Every row comes from one small tree of marks. Brackets hold a mark, then the marks that hang from it, in the order of their numbers. Every link used is in the known rows. Which tree was each row made from?
(in the rows, 128 means zero)
Known rows
{Z106 {Z346 {Z181 Z962} Z230 Z533}}: [123 134 120  97 130 119 159 147 197  81 103 148 133  60 252 129 139 150
 181 105 106  94  92 120  96 119 118  89 166 139 111 142  65 157 120 163
  90  98 124 120  95 122 109 135 116 117  72 104 152  66  95 113 125 114
 111 157 156 156 156  67]
{Z181 {Z962 Z69}}: [143 137 147 127 134 104 153  91 151 122 146 130 106 147 157 136 123 111
 136 129 128 138 125 113 132 120 145 149 110 123 128 122 112 155 133 126
 131  95 152  91 105 122 105 106 129 152 117 131 132 135 143 135 111  98
  93 133 150 133 132 108]
{Z14 Z823 Z962}: [105 148 135 134 131 121 127 105 162 140 128 125 107 107 119 143 124 132
 131 126 124 144 147  76 115 129 128 134 109 141 114 138 146 134 100 159
 105 133 114 129 101 104 115 132 116 109 139 152 185 141 142 136 146  87
 140 140 112 156 135 139]
{Z346 Z106 Z181 Z230 Z533}: [116 140 112  98 143 153 113 169 132 108 124 131 172  41 204 117 157 181
 176 133 100 108 113 123  75 106 123 109 158 153  96 145  87 127 119 145
  71 124 110 147  73 102 125 125 117 130 114 140 167  51  81  59 109 132
 114  93 123 164 156  92]
{Z823 {Z14 Z528 {Z962 Z181}}}: [109 144 166  99 105 144 149  82 194 146 132 152 149 151 116 148 143 121
 120 130 121 160 181  79 111 111 131 118  96  95 127 176 198 151 150 183
  91 126 142 147 118 159 111 116 119 116 129 108 171 134 117 120 180 111
 151 124 119  78 145 157]
{Z69 Z962}: [132 132 121 127 115 129 131 120 119 132 143 120 133 128 136 130 134 111
 130 123 136 139 126 118 156  96 146 133 120 139 140 115  95 129 120 129
 124 111 144 130 127 131 128 117 133 129 146 116 112 129 141 136 135 117
 100 135 115 132 127 135]
{Z346 Z106 Z181 Z533}: [123 133 126 116 150 142 102 168 124 117 126 122 164  43 183 123 155 160
 165 145 121 116 118 110  75 102 119 110 155 153  96 132 101 117 126 146
  92 131 129 135  99 100 121 127 139 136 124 150 165  72 105  68 134 139
 114  88 129 176 147 110]
{Z14 Z528 Z823}: [103 122 141 132 126 125 114 104 179 153 113 138 132 105 124 134 119 114
 119 123 130 161 142 100 106 128 144 140 111 158 116 158 161 112 130 153
 123 133 114 130 136 129 112 136 117 116 139 125 172 124 142 105 125 124
 133 126 136 168 142 135]
{Z533 {Z346 Z106}}: [154 130 124 125 138 135 129 135 114 125 155 114 163 118 118 127 156 122
 130 117 119 119 136 121 101 122 128 109 142 157 115 121 112  91 134 126
 132 132 127 117 115 114 121 121 134 130 156 111 116 106 116 100 117 127
 114 116 125 141 143 102]
{Z528 Z14}: [140 125 137 142 114 144 125 126 112 140  98 128 137 141 138 153 140 133
 146 129 126 135 145 143 134 114 111 131 130 138 134 142 135 114 146 133
 124 137 139 122 123 144 127 123 139 128 142 126 131 111 127 129 122 122
 123 130 119 129 103 114]
{Z346 Z106 Z181 {Z230 Z561} Z533}: [121 122 104  86 142 149 108 153 148 122 122 145 148  40 211 116 175 210
 172 124 113 112 113 107  44 102 124  91 154 146  77 148  93 133 107 145
  71 128  87 136  63  99  95 107  95  96 107 133 170  65  77  61  86 130
 122 115 121 180 176  76]
{Z181 {Z346 Z230 Z533}}: [130 142 135 107 108 122 140 136 154  97 138 150 159  92 216 120 148 177
 158 118 117 119 112 135 114 105 121 112 147 152 129 133  75 123 116 147
 121 111 121 154 113 156 120 134  96 111 109 100 118 102 111 108  90 123
 126 150 165 152 147  68]
{Z106 {Z346 Z181 Z533}}: [113 139 135 125 140 130 143 154 149 100 100 128 154  47 212 126 141 145
 161 121 125 114  94 119 120 114  99 100 172 137 112 141 103 133 128 162
 111 123 146 128 122 130 117 144 124 120  94 116 154  92 107 110 140 147
 126 127 138 156 143  96]
{Z14 Z528 {Z962 Z69}}: [112 132 168 119 129 106 143  52 142 161 157 137 134 121 116 147 122 110
 133 151 135 167 152  80 152 120 155 135  84 130 132 161 172 126 115 141
 104 123 143 114 102 143  88 109 116 130 123 128 180 157 121 121 144 108
 127 115 126 115 136 129]
{Z69 {Z962 {Z181 Z346}}}: [143 151 154 128  89 136 148 108 141 102 165 134 142 151 154 149 158 118
 118 107 137 175 132 127 145  81 143 131 126 135 147 104  99 131 135 144
 125  84 178 149 118 163 141 118 132 135 144  73  97 121 153 141 131 127
 106 126 155 134 147 107]
{Z528 {Z14 Z823 {Z962 Z69 Z181}}}: [121 168 179 160 112 138 150  68 131 133 136 125 107 125 133 182 154 133
 144 134 125 199 157  65 148 102 100 165 106 112 119 151 164 145 135 166
  87 124 158 135  56 144 122 112 116 137 162 143 195 125 146 118 115  82
 117 106 117 131 121 128]
{Z14 Z528}: [119 111 140 118 125 125 123 107 146 146 126 142 151 130 118 129 125 113
 122 131 136 148 145 124 120 128 153 127 114 142 132 149 161 105 134 135
 121 131 127 128 145 148 114 128 123 123 120 114 148 129 123 118 138 139
 131 125 137 131 133 133]
{Z69 {Z962 {Z181 {Z346 Z106}}}}: [140 156 153 120 107 150 127 117 117 118 182 121 168 139 151 142 170 116
 123 106 137 172 134 125 109  71 150 126 133 135 137 100 107 137 134 139
 115  86 167 137  98 145 145 121 147 144 176  80 105 108 141 112 130 128
 102 109 142 140 151 101]
{Z69 {Z962 {Z181 {Z346 Z230}}}}: [137 154 140 108  83 147 157 103 152  92 161 141 150 143 179 144 161 141
 128  97 122 165 121 136 142  82 145 127 129 132 140 120  86 141 127 143
 100  81 153 163  91 173 142 116 119 126 139  67 106 103 134 120 100 119
 110 130 150 123 154  83]
{Z528 {Z14 Z823 {Z962 Z69}}}: [121 154 163 157 123 125 139  82 132 156 120 119 111 111 139 169 132 131
 149 135 128 166 149  75 150 107 101 162 100 139 118 155 150 133 119 148
 104 138 146 111  73 132 106 114 114 131 149 147 190 139 150 127 109  76
 116 123 108 148 112 121]
{Z533 {Z346 Z181 {Z230 Z561}}}: [152 110 101  89 120 144 152 123 180 108 124 134 135  87 161 134 167 189
 135  98 105 123 125 118  90 133 124  87 136 166  78 152 100  99 111 134
  90 119 101 130  81 125 103  95  82  84  79 101 154  89 105  99  64 125
 137 139 138 154 176  64]
{Z106 {Z346 Z181 Z230 Z533}}: [108 142 120 109 134 132 147 153 162  90 101 133 158  37 231 122 145 163
 169 113 107  97  90 122 119 120 100  96 173 137 112 155  80 142 115 154
  92 121 125 142  95 134 116 133 104 112  81 104 158  73  85 101 115 140
 127 131 136 148 150  72]
{Z533 {Z346 Z106 Z181}}: [158 128 118 109 147 144 125 147 132 120 137 108 165  80 132 133 154 131
 139 121 109 122 130 122  93 117 123 103 140 174  92 130 108  91 134 134
 109 122 133 118 100 106 125 114 144 139 128 119 150  81 112  88 123 136
 119  96 128 167 147  93]
{Z69 {Z962 {Z181 {Z346 Z533}}}}: [138 157 162 140  92 131 147 117 145  87 162 138 154 108 197 139 185 146
 138 120 138 165 122 105 139  76 139 130 147 139 140 108  75 124 132 157
 121  86 174 165 120 157 131 123 123 128 147  90 100 114 142 125 127 130
 101 133 161 138 161 109]
{Z962 {Z181 {Z346 Z106 Z230 Z533}}}: [135 160 153 112 110 154 131 137 129  86 160 141 178  95 209 127 182 178
 159 115 114 145 125 118  80  90 125 119 161 131 120 125  93 141 136 154
 100 107 126 167  79 148 133 136 113 123 146  91 123  75  97  82  98 136
 120 112 162 150 169  78]

Which tree is each row?
[141 131 126 109 144 133 117 158 164 110 129 129 145  61 203 129 153 142
 172 140 117 112 118 104  54 102 141 104 146 155  96 113  84 130 126 153
  99 106 126 111  98  85 109 123 147 142 113 150 170  72 114  84 145 115
 101 114 149 188 152 107]  {Z346 Z106 {Z181 Z962} Z533}
[119 143 119 114 131 147 115 152 116 120 140 131 163  70 191 113 156 171
 166 131 105 101 118 115  91 111 124 115 155 137 114 138  83 130 117 142
  95 133 100 150  89 116 119 130 118 118 145 129 137  82  83  73 111 122
 112 118 124 143 147 102]  {Z346 Z106 Z230 Z533}
[156 113  98  82 137 157 128 135 155 118 134 128 154  75 158 128 177 185
 144 106 100 120 126 121  52 117 129  88 140 169  76 149 106  97 114 133
  79 124 100 122  64 107  97  92  95  93 112 108 158  69  87  75  73 128
 123 118 128 167 174  57]  {Z533 {Z346 Z106 Z181 {Z230 Z561}}}
[143 127 130 110 134 122 137 153 182 101 119 143 120  76 208 135 144 143
 160 134 119 113 120 105  90 109 140 107 143 152 104 124  83 129 126 156
 108 100 132 120 115 103 107 123 130 130  85 148 160  89 124 109 135 113
 107 136 160 167 147 114]  {Z346 {Z181 Z962} Z533}
[101 141 167 102 123 120 152  66 183 162 137 140 150 142 125 140 124 112
 133 146 127 144 164  72 137 115 129 139  82 117 125 181 187 153 139 162
 114 132 150 115 115 159  89  99 106 132 121 121 175 160 126 110 147  91
 127 120 108  96 129 140]  {Z823 {Z14 Z528 {Z962 Z69}}}
[139 126 103  78 139 149 123 146 159 115 123 134 143 103 184 133 131 142
 161 122 102 109 124 136  56 108 148 110 130 148  93 126  94 146 125 137
  78  99 108 103  65  95 123 120 140 139 105 125 170  59 103  87 118 110
 107 113 135 156 151  82]  {Z346 Z106 {Z181 Z962} Z230}
[116 132 166 116 117 130 143  66 152 143 150 147 141 130 102 152 146 112
 123 137 130 188 165  83 128 116 157 113 100 117 134 157 185 120 121 160
  79 121 140 155 103 147 112 123 130 113 136 119 175 136 118 129 174 115
 147 121 135  96 148 151]  {Z14 Z528 {Z962 Z181}}
[116 154 184 108 112 135 163  56 186 138 146 143 143 149 130 153 147 115
 124 144 128 179 175  59 135 109 130 141  90  92 125 183 197 161 151 176
  94 118 161 141  97 164 100  94 107 137 130 117 169 145 127 105 156 105
 130  98 120  74 145 151]  {Z823 {Z14 Z528 {Z962 Z69 Z181}}}
[167 137 129  98 130 114 181 100 184  90 144 129 123 106 182 147 145 135
 154 114  93 125 116 114 121 115 127 118 118 169  93 139  76 125 126 134
  97  83 138 108  69 116 102  88 108 141  76 101 155  88 124 102  77 102
  91 126 155 149 158  59]  {Z533 {Z346 {Z181 {Z962 Z69}} Z230}}
[143 143 150 102 112 109 164  86 172 102 158 147 121 159 205 144 128 137
 147 111 116 139 118 138 120 106 146 140 116 139 126 124  87 154 127 123
 133  81 137 102  86 155 112 103 108 144 100  89 123 120 135 129  77  97
 102 150 172 143 149  46]  {Z181 {Z346 Z230} {Z962 Z69}}
[141 138 137 105 153 126 124 117 140 125 147 118 133 105 172 140 133 117
 157 137 122 134 123 108  83 100 143 134 118 135 103 120 108 151 136 130
 103  93 147  79  72 100 115 101 142 172 114 138 174  91 131  94 120 111
  88  89 138 170 144  95]  {Z346 Z106 {Z181 {Z962 Z69}}}
[119 145 186  86  92 136 156  77 211 134 141 160 158 164 139 155 149 120
 118 117 130 171 179  99 104  99 128 114 106 114 134 171 193 142 156 178
 105 110 155 142 123 183 112 120 113 112 127  84 155 141 136 126 168 112
 158 135 149  98 150 119]  {Z823 {Z14 Z528 {Z962 {Z181 Z346}}}}
[152 128 105  87 140 154 134 147 135 110 141 117 174  77 155 130 157 153
 150 113  90 114 127 129  86 118 118  96 144 174  89 144  95  97 129 125
  83 119 114 134  71 107 127 115 122 127 115 109 152  63  90  70  93 125
 122 101 120 151 154  70]  {Z533 {Z346 Z106 Z181 Z230}}
[134 142 147 125 130 130 114 144 120 116 152 132 175  86 191 121 159 152
 151 131 130 121 122 124  87  93 126 111 160 155 121 115  98 117 124 143
 136 117 132 131 125 132 119 138 128 130 147 114 123 110 118  97 120 136
 119 124 150 173 146  84]  {Z181 {Z346 Z106 Z533}}
[106 122 111 102 131 135 144 138 176 100  94 149 137  35 236 118 164 196
 169 102 119 107  86 114  87 118 108  77 174 126  93 153  92 145 103 163
  89 130 106 135  82 133  91 119  82  78  75 106 160  82  83 105  88 138
 135 150 139 159 170  58]  {Z106 {Z346 Z181 {Z230 Z561} Z533}}
[156 109 109 104 114 138 157 112 162 116 135 141 129 119 142 125 167 177
 126  98 109 126 128 118 102 137 125  96 133 148  97 143 103 107 106 132
 113 125  92 131  97 135  97  93  76  77 114  99 122 118 102 115  64 115
 124 161 135 135 172  74]  {Z533 {Z346 {Z230 Z561}}}
[148 127 112  93 127 141 157 131 158  97 124 126 157  94 155 137 144 158
 137 115  90 114 120 127 118 127 119 104 133 177  95 147  93  94 125 134
  93 113 122 144  84 124 124 107 105 117  90 104 148  77 105  92  93 122
 124 119 133 142 148  79]  {Z533 {Z346 Z181 Z230}}
[147 138 139  97 103 114 156 133 195  90 139 160 133 113 234 133 142 162
 164 112 110 110 114 128  91 101 143 109 145 153 127 120  64 138 120 148
 129  84 118 128 116 142 110 129 105 120  99 100 122 101 122 127  99 101
 108 174 181 158 154  61]  {Z181 {Z346 Z230 Z533} Z962}
[146 146 169 130 119  94 161  99 171 100 159 143 127 116 219 139 146 138
 158 130 135 135 114 109 119  97 138 136 135 140 129 109  77 141 131 147
 148  89 158 103 119 151  93 111 116 146 109 112 117 136 144 128 101 106
  90 152 185 161 149  74]  {Z181 {Z346 Z533} {Z962 Z69}}
[136 135 130  95 123 145 121 127 127 121 144 135 172 132 174 121 138 150
 146 109 117 116 123 153  84 105 132 118 135 147 121 123 103 138 123 121
 116 112 115 123  94 142 135 127 121 124 138  92 124  92 107  96  84 124
 127 124 141 151 143  61]  {Z181 {Z346 Z106 Z230}}
[133 159 168 117 108 133 165  85 141  85 162 139 151 142 177 147 158 155
 133 112 118 170 122 132 146 105 124 146 123 112 132 133 117 155 138 134
 106  93 159 153  70 171 127 111 100 146 120  87 119 116 124 109  68 127
 120 104 165 117 158  69]  {Z962 Z69 {Z181 {Z346 Z230}}}
[130 143 134 100 118 138 121 144 134 107 146 143 177  84 216 118 160 178
 168 117 112 114 117 133  79  95 130 112 158 157 115 127  80 128 122 140
 114 118 115 145  93 140 116 134 111 118 137 101 123  85  95  86  91 126
 117 128 153 170 158  64]  {Z181 {Z346 Z106 Z230 Z533}}
[ 96 132 146 119 125 115 120  78 180 161 129 139 126 101 108 144 116 113
 122 136 130 162 155  70 114 125 150 127  91 154 116 161 172 111 107 160
 101 132 112 130 121 122 102 134 112 108 131 137 205 140 140 125 157  94
 148 138 124 148 140 144]  {Z14 Z528 Z823 Z962}
[136 166 186 152 114 122 159  96 132  84 166 140 148 108 200 143 179 158
 144 132 135 170 120 102 146  94 118 147 149 120 138 124 108 138 146 152
 128 102 173 150 101 170 120 117 107 146 131 106 115 124 134 112  93 138
 112 100 175 145 157  92]  {Z962 Z69 {Z181 {Z346 Z533}}}
